Every row comes from one small tree of marks. Brackets hold a mark, then the marks that hang from it, in alphabetical order. Every link used is in the known rows. Which tree was each row made from?
Known rows
{kolubo {sise mipe}}: [ 0.02 -0.89 -0.54  0.82  0.14 -0.54  0.92  0.57 -1.12  0.44  0.09  2.00
  0.74 -1.60  2.57 -0.14 -0.17  0.23 -1.69 -0.45 -0.24  2.24  0.48  0.21
  0.66  1.80 -1.12 -0.56  0.81 -0.63  1.00]
{puzagod {nimokik gunifed metozi}}: [ 0.78 -0.59 -0.93  0.93  0.80  2.91  0.67 -1.13  0.76 -0.56  1.34 -2.18
 -0.50  0.28  2.01 -0.77  1.07  0.55 -0.62  1.21  1.22 -1.23 -1.26 -0.75
  1.25 -1.06 -1.54  1.04  0.79 -2.60 -1.49]
{puzagod {nimokik gunifed {metozi kadi kolubo} risa}}: [ 1.87 -1.24 -0.88  2.09  1.02  2.42  0.78 -3.73 -1.50 -0.38  0.96 -5.55
 -2.79  0.07  1.87 -0.15  0.61  2.87 -0.75  1.81  2.01 -2.57 -2.78  0.16
  0.36 -1.85 -4.24 -0.03  0.22 -3.30 -3.38]
{puzagod {nimokik metozi risa}}: [-0.03 -0.38 -1.43  1.20 -0.24  2.43  0.46 -0.26 -0.63 -0.46  1.01 -1.42
 -0.83  1.49  1.84 -0.42  1.09  1.18 -0.41  1.52  0.97 -1.10 -3.11  0.10
  1.15 -1.29 -2.76  0.23  1.96 -2.88 -1.52]
{sise mipe}: [ 0.02 -0.51  0.15  0.70 -0.51  0.55 -0.20 -0.06 -0.73 -0.92  0.45  0.77
  0.51 -0.79  1.38 -0.57 -0.54 -0.45 -1.38 -0.36  0.60  1.08 -0.15  0.42
  0.06  1.59 -0.15  0.63  0.54 -0.67  1.72]
{kadi {puzagod {nimokik gunifed metozi}} risa tidan}: [ 0.09 -0.65 -1.27  4.26  0.03  2.64  1.16  1.89  1.34  0.09  2.16 -2.71
 -0.07  2.30  2.80 -1.77 -1.00 -0.22 -4.43  2.41  0.68 -0.70 -2.47 -2.14
 -0.15 -0.01 -2.27  1.80  2.33 -5.08 -0.97]
{metozi {kadi puzagod risa tidan} kolubo}: [ 1.28  0.17  0.68  3.98 -0.64 -1.31  0.12  0.42 -0.41  0.94  0.57 -2.53
 -1.12  1.12  1.10  0.32 -2.30  0.55 -4.07  1.88  0.08 -0.34 -1.23 -0.77
 -2.62  0.72 -2.24  0.06 -0.46 -2.92 -0.46]
{nimokik {gunifed {kadi risa} kolubo} metozi puzagod}: [ 2.63 -1.13  0.26  3.22  1.42  3.29  3.67 -2.60 -2.88  0.97  0.41 -3.68
 -1.60 -1.25  2.77 -1.03 -2.34 -0.94 -0.02  0.24  0.94 -2.37 -1.71 -4.37
  0.61 -0.40 -0.73 -0.65 -0.23 -2.18 -2.79]
{metozi kadi}: [ 0.87 -0.28  0.15  0.31 -0.20 -0.04 -0.68 -2.03 -0.71 -0.67 -0.10 -0.70
 -1.32 -0.81 -0.15  0.45  0.37  0.60 -1.19  0.92 -0.46  0.02 -0.80  0.28
 -0.51 -0.05 -0.62 -0.05 -0.80 -0.47 -0.97]
{gunifed kadi}: [ 0.78 -0.57 -0.30 -0.20 -0.17  0.02  0.63 -1.32 -0.94  0.45  0.08  0.38
 -0.70 -1.07  0.69  0.78 -0.61 -1.00  0.22  0.60 -0.46  0.08 -0.52 -1.55
  0.72  0.57  0.52 -0.92  0.29  0.42 -0.74]
{metozi {kadi {puzagod nimokik} tidan} {kolubo {sise mipe}}}: [ 1.59 -0.66 -0.15  4.10 -0.28 -1.08  1.58 -1.03  1.00  1.01  1.50 -0.11
 -0.79 -0.11  3.84  1.68 -0.43  1.03 -5.97  2.35 -0.04  1.55 -1.43  1.29
 -0.32  1.57 -3.23 -0.14  1.18 -2.53  1.28]
{metozi {kadi {puzagod nimokik} tidan} {kolubo sise}}: [ 1.74 -0.10 -0.12  3.29  0.17 -1.55  1.76 -0.86  1.60  2.08  1.03 -0.82
 -1.43  0.65  2.45  2.13 -0.11  1.61 -4.71  2.84 -0.67  0.46 -1.40  1.04
 -0.37 -0.06 -3.02 -0.83  0.73 -2.15 -0.40]
{gunifed {kadi {puzagod nimokik} risa tidan} {kolubo sise}}: [ 1.03 -1.23 -1.79  3.62  0.12 -0.82  3.71  0.46  0.59  3.22  1.55  1.46
 -0.66  0.16  3.01  1.88 -2.07 -1.31 -4.43  3.72 -1.86  1.05 -1.88 -2.18
  0.96  0.58 -2.18 -1.53  2.66 -1.50  0.28]
{nimokik metozi risa}: [ 0.25 -0.48 -0.72  1.55  0.04  2.28  0.44  0.30 -2.00 -0.56 -0.20 -1.60
 -1.20  1.08  0.96 -1.53 -0.39  0.99  0.07  0.14  1.04 -1.43 -2.06 -0.84
  0.08 -0.58 -1.71 -0.14  1.23 -2.50 -1.87]
{gunifed {kadi puzagod tidan} kolubo}: [ 2.09 -1.07  0.25  3.49 -0.01 -0.02  2.52 -0.84  0.60  1.90  0.72 -0.13
 -1.66 -0.31  0.38  1.10 -3.12 -2.06 -2.90  1.58 -0.48 -0.81 -0.85 -2.27
 -0.68  0.84  1.08 -1.13  1.37 -0.31  0.54]
{puzagod {nimokik {gunifed kadi} metozi risa}}: [ 1.03 -1.96 -2.02  1.24  0.80  3.92  1.62 -2.42 -1.58 -0.41  1.38 -3.07
 -1.70 -0.15  2.20 -0.38  0.04  0.66 -0.41  1.83  0.84 -1.55 -3.33 -2.33
  1.98 -0.93 -2.29 -0.55  2.15 -2.65 -2.87]
{puzagod {nimokik gunifed metozi risa}}: [ 0.18 -1.42 -1.63  1.34  0.91  3.59  1.06 -0.99 -0.72 -0.52  1.24 -3.28
 -1.00  0.91  1.38 -1.28  0.73  1.63 -0.42  1.06  1.46 -1.60 -2.91 -0.59
  1.24 -1.64 -3.05  0.47  1.63 -3.20 -2.23]
{nimokik gunifed puzagod risa}: [ 0.45 -0.70 -0.25  1.31  1.91  3.11  2.17 -1.52 -2.45  0.25  0.13 -4.34
  0.01  0.69  0.21 -1.11 -0.88  1.62  0.11 -1.74  1.10 -1.25 -1.92 -0.62
  0.27 -0.89 -1.47 -0.94 -0.03 -1.50 -2.11]
{metozi {kadi puzagod}}: [ 0.89  0.36  1.22  1.47  0.08 -0.07 -0.17 -1.52 -0.54 -0.05  0.71 -1.03
 -1.52  0.36  0.00  0.91 -0.31 -0.32 -2.96  0.86 -0.92  0.22 -0.94 -0.08
 -1.59  0.27 -0.31 -0.43 -0.17 -1.59 -0.06]

Which tree is each row?
[ 0.16 -0.96 -1.14  3.59  0.38  1.29  0.28 -0.44  0.88 -0.04  1.94 -2.72
 -0.57  1.27  1.59  0.01 -0.56  0.47 -5.49  3.05 -0.47  0.46 -2.84 -1.06
 -0.84  0.14 -2.54  1.10  1.31 -3.53 -0.77] => {metozi {kadi {puzagod {nimokik gunifed}} risa tidan}}
[ 2.86 -1.14 -0.25  2.71  2.31  2.54  4.49 -2.62 -4.09  2.26 -0.13 -4.40
 -2.03 -0.93  3.56 -0.56 -1.82  2.20  0.47 -1.00  1.42 -2.16 -1.54 -3.04
  1.27 -0.70 -2.99 -2.55 -0.05 -2.87 -4.26] => {nimokik {gunifed kadi} {metozi {kolubo sise}} puzagod risa}
[ 1.01  0.36  0.04  2.21  0.28  3.36  1.83 -0.22 -2.85 -0.24 -0.10 -2.84
 -0.88  1.33  1.50 -1.76 -0.31  1.17  0.28 -1.42  1.44 -1.92 -2.75 -0.68
 -0.14 -0.74 -1.89 -0.66  0.72 -2.82 -2.33] => {nimokik metozi puzagod risa}
[ 2.24 -0.58 -0.22  4.65  0.51  3.55  1.19 -0.62 -1.86 -1.15  0.19 -4.89
 -1.22  0.48  2.47 -2.87 -1.29  1.26 -2.81  0.42  0.77 -1.51 -2.83 -2.40
 -0.73  0.28 -2.50  1.25 -0.24 -4.43 -3.58] => {nimokik gunifed {metozi {kadi risa tidan}} puzagod}
[ 1.21 -1.20 -0.24  1.92  1.10  2.35  1.25 -1.17 -2.01  0.39  0.15 -4.70
 -1.56  0.39  1.14 -1.39 -1.12  2.20  0.87 -0.30  2.54 -2.73 -0.92 -1.38
 -0.33 -1.33 -2.43 -0.26 -0.23 -2.67 -2.60] => {nimokik gunifed {metozi kolubo} risa}
[ 1.16 -1.57 -0.11  3.36  1.49  3.20  2.96 -1.86 -0.24  0.95  1.81 -3.63
 -2.18  1.36  1.23 -0.13 -0.55  0.47 -2.07  1.34  1.32 -2.35 -2.78 -1.07
  0.16 -1.81 -2.23 -0.20  2.19 -3.33 -0.88] => {kadi {puzagod {nimokik {gunifed kolubo} metozi risa}}}
[ 1.41 -2.06 -1.23  2.16  1.22  3.27  2.49 -2.41 -0.56  0.35  0.98 -3.34
 -2.03  0.25  1.20 -0.47 -0.24  1.37 -0.19  1.59  1.63 -2.73 -2.45 -0.60
  1.16 -2.22 -2.47 -0.07  1.60 -1.93 -1.55] => {puzagod {nimokik {gunifed kolubo} metozi risa}}
[-0.79 -0.74 -1.27  3.35  0.36  1.38  1.08  1.56  1.60  0.68  2.15 -2.02
  0.91  2.18  1.51 -0.49 -1.16 -0.12 -4.39  2.40  0.11  0.35 -1.92 -1.32
 -0.29  0.17 -1.83  1.22  1.74 -3.22  0.21] => {kadi {puzagod {nimokik gunifed}} risa tidan}
[-0.44 -1.50 -1.78  0.00  1.07  2.10  1.06 -1.27 -0.35 -0.06  1.18 -2.94
 -0.04  0.91  0.46  0.22  0.84  1.70 -0.43  0.81  0.64 -0.58 -2.06  0.40
  1.42 -1.43 -2.36 -0.18  1.36 -1.19 -1.16] => {puzagod {nimokik gunifed risa}}
[ 0.97 -0.73  0.20  1.14  0.56 -1.30  1.44 -0.20 -1.02  1.42 -0.17  0.62
  0.42 -1.58  2.77  0.37 -0.61  0.86 -1.19 -0.37  0.73  1.28  1.20  0.43
  0.23  1.24 -1.76 -0.77 -0.25 -0.47  1.11] => {metozi {kolubo {sise mipe}}}
[ 0.41 -1.59 -0.59  1.96  1.64  1.81  2.67 -2.31  0.13  1.61  1.92 -3.06
 -1.21  1.06 -0.01  1.14 -0.78  0.41 -1.96  1.48  0.49 -1.51 -2.12 -0.22
  0.14 -1.79 -1.67 -0.91  1.97 -1.55  0.37] => {kadi {puzagod {nimokik {gunifed kolubo} risa}}}
[ 1.32 -0.10 -0.17  3.88 -0.13 -2.09  1.37  1.03 -0.74  2.25  0.46 -1.17
 -1.08  0.46  2.29  0.72 -2.12  1.35 -4.44  1.96 -0.80  0.74 -0.50 -1.23
 -1.86  0.83 -3.24 -0.68 -0.04 -3.00 -0.96] => {metozi {kadi puzagod risa tidan} {kolubo sise}}
[ 2.40 -0.70  1.05  2.09  0.73  1.40  0.44 -3.25 -1.27 -0.34  0.19 -4.44
 -2.77 -1.27  1.31 -0.81 -0.20  1.82 -0.43  0.59  1.69 -2.28 -0.28 -1.29
 -0.64 -0.81 -1.69  0.35 -1.85 -2.39 -2.68] => {nimokik gunifed {metozi kadi kolubo}}
[-0.31  0.14 -0.02  1.77 -0.51 -0.03  0.08 -1.05 -0.14 -0.04  2.13 -0.74
 -0.64  1.37  1.55  1.46  0.69 -0.27 -4.15  3.07 -1.10  1.17 -2.50  0.16
 -0.78  0.03 -2.54  0.25  0.99 -2.68 -0.26] => {metozi {kadi {puzagod nimokik} risa}}
[ 1.51 -1.76 -1.14  4.78  0.81  3.45  2.90 -0.50  0.76  0.92  1.58 -3.67
 -1.92  1.70  1.21 -0.90 -1.56  0.54 -3.35  1.94  1.16 -2.42 -3.05 -1.16
  0.03 -1.13 -2.29  0.52  2.94 -3.72 -0.69] => {kadi {puzagod {nimokik {gunifed kolubo} metozi risa}} tidan}
[ 0.40 -0.28  0.20  2.00  0.90  2.74  1.32 -0.70  0.99  0.00  2.32 -2.45
 -0.83  1.32  1.69 -0.59  0.55 -0.17 -2.57  1.23  0.94 -0.92 -1.48 -0.92
  0.27 -0.76 -1.08  0.87  1.45 -3.83 -0.63] => {kadi {puzagod {nimokik gunifed metozi}}}
[ 1.51 -1.58 -1.13  3.62 -0.09  1.06  2.92 -1.12  0.34  1.97  1.53 -1.02
 -1.49  0.96  0.94  1.89 -2.21 -0.88 -3.27  2.90 -0.29 -1.00 -3.59 -1.18
  0.45 -0.07 -1.27 -1.46  3.28 -1.16  0.42] => {gunifed {kadi {puzagod {nimokik risa}} tidan} kolubo}
[ 1.61 -1.53  0.34  2.10  2.24  2.79  3.37 -2.83 -2.25  1.27 -0.30 -4.41
 -1.01 -0.25 -0.05 -0.15 -1.69  1.43  0.62 -1.50  1.16 -2.37 -1.51 -0.76
  0.06 -1.59 -1.17 -1.34 -0.04 -0.59 -1.25] => {nimokik {gunifed kolubo} puzagod risa}
[ 1.21 -2.07 -1.39  1.94  0.11 -0.69  2.57 -0.90 -2.77  1.64  0.34  2.26
 -0.22 -2.98  3.48  0.60 -1.97 -1.30 -1.99  1.42 -0.75  1.80 -0.31 -2.20
  1.03  2.02 -1.15 -1.43  1.14  0.03  0.82] => {gunifed {kadi risa} {kolubo {sise mipe}}}
[ 1.40  0.61  1.92  1.83 -0.06 -1.15  0.23 -2.11 -0.56  1.08  0.75 -2.33
 -1.92  0.22  0.28  1.67 -0.95  0.60 -2.37  0.73  0.10 -0.56 -0.18  0.20
 -1.91 -0.11 -0.98 -0.67 -1.25 -1.68 -0.43] => {metozi {kadi puzagod} kolubo}
[ 2.49 -0.92  0.33  1.31  0.99  1.45  1.47 -2.68 -1.45  0.65  0.43 -3.29
 -2.14 -1.56  1.99 -0.23 -1.48  0.18  0.54  0.57  1.54 -2.37  0.03 -3.12
  0.50 -0.17 -0.45 -0.55 -0.88 -1.56 -2.59] => {nimokik {gunifed kadi} {metozi kolubo}}
[ 1.60 -0.45 -0.29  2.05 -0.35  1.42  0.41 -2.87 -1.36 -0.28  0.61 -3.46
 -2.74  0.69  1.97  0.61  0.85  2.50 -0.58  2.22  1.27 -2.19 -3.21  1.01
  0.10 -1.69 -4.28 -0.34  0.36 -2.94 -2.43] => {puzagod {nimokik {metozi kadi kolubo} risa}}
[ 0.73 -0.47  0.48  3.27 -0.05 -1.71  1.11 -0.53 -2.43  1.23  0.92 -0.33
 -0.63 -0.75  3.59  0.86 -1.33  0.49 -4.60  1.27 -0.27  2.01 -0.14 -0.52
 -1.70  1.90 -3.07 -0.86 -0.25 -3.09  0.58] => {metozi {kadi puzagod risa} {kolubo {sise mipe}}}
[ 1.94 -3.26 -3.32  2.46  1.53  1.42  3.92 -1.95 -0.19  2.66  0.65 -1.36
 -1.52 -1.26  2.18  1.20 -1.57  1.05 -1.72  2.48 -0.50 -0.43 -2.25 -1.84
  2.33 -0.50 -2.67 -1.81  2.43 -0.26 -1.67] => {puzagod {nimokik {gunifed {kadi tidan} {kolubo sise}} risa}}
[ 1.83 -0.60 -1.65  4.04 -0.54 -0.29  1.05  0.18  0.02  0.97  0.55 -1.16
 -1.59  0.31  4.26 -0.01  0.05  2.26 -3.27  3.42 -0.01 -0.31 -2.22 -0.44
  0.24 -0.21 -5.04  0.44  0.53 -3.55 -2.49] => {puzagod {nimokik {metozi {kadi risa tidan} {kolubo sise}}}}
[ 0.16 -1.29 -0.75  1.70  1.17  2.10  0.75 -2.99 -0.93 -0.15  1.65 -3.83
 -1.50  1.14  0.06  0.96  0.39  1.39 -3.32  1.65 -0.23 -0.27 -3.18  0.08
 -0.37 -1.10 -2.66 -0.68  1.24 -3.12 -1.32] => {metozi {kadi {puzagod {nimokik gunifed risa}}}}
[ 0.92 -0.41 -0.01  2.46 -0.43  0.21  1.22  0.47  0.35  0.91  0.64 -0.10
 -0.78  0.45  0.77  0.60 -2.48 -1.88 -3.25  1.31 -0.74  0.21 -1.29 -2.25
 -0.62  1.42  0.70 -0.70  1.73 -1.44  0.08] => {gunifed {kadi puzagod tidan}}
[ 3.51 -2.06 -0.74  4.54  1.36  4.58  4.13 -2.33 -2.57  1.04 -0.24 -4.83
 -2.43 -0.53  1.81 -1.62 -3.27  0.45 -0.67 -0.11  1.56 -3.40 -3.06 -3.34
  0.47 -0.47 -1.31 -1.00  1.34 -2.13 -3.22] => {nimokik {gunifed {kadi tidan} kolubo} metozi puzagod risa}
[ 0.95 -0.09 -0.27  2.92 -0.59  0.36  0.08 -0.69  1.91 -0.15  1.39 -0.55
 -1.26  1.40  0.83  1.02  0.13  0.07 -4.70  2.76 -0.68  0.34 -2.69  0.98
 -0.77  0.20 -1.60  0.50  1.49 -2.45  0.17] => {metozi {kadi {puzagod nimokik} tidan}}
[ 3.55 -0.19  0.80  5.19 -0.02  1.23  2.42 -1.21 -1.77  0.21 -0.48 -2.13
 -1.62 -1.36  4.73 -1.28 -1.35  1.89 -3.37 -0.35  1.42 -0.54 -1.59  0.09
 -0.54  1.62 -3.06  0.08 -0.36 -3.52 -1.44] => {nimokik {metozi {kadi tidan} {kolubo {sise mipe}}} puzagod}
[-0.21 -0.19 -0.20  1.41 -0.14 -0.19  0.90  0.25 -1.71  1.12  1.27 -0.03
  0.00  0.40  1.42  0.75 -1.79 -2.15 -2.56  1.57 -0.93  0.92 -1.08 -3.00
 -0.68  1.18 -0.11 -1.06  1.20 -2.06 -0.40] => {gunifed {kadi puzagod risa}}
[ 1.43 -1.80 -1.06  4.57 -0.24 -0.55  3.04  1.03 -1.33  2.29  0.95  2.01
 -0.27 -1.44  3.66  0.29 -3.71 -1.94 -5.15  1.87 -1.02  1.67 -1.08 -3.06
 -0.26  2.98 -1.06 -1.09  2.33 -1.81  1.55] => {gunifed {kadi puzagod risa tidan} {kolubo {sise mipe}}}
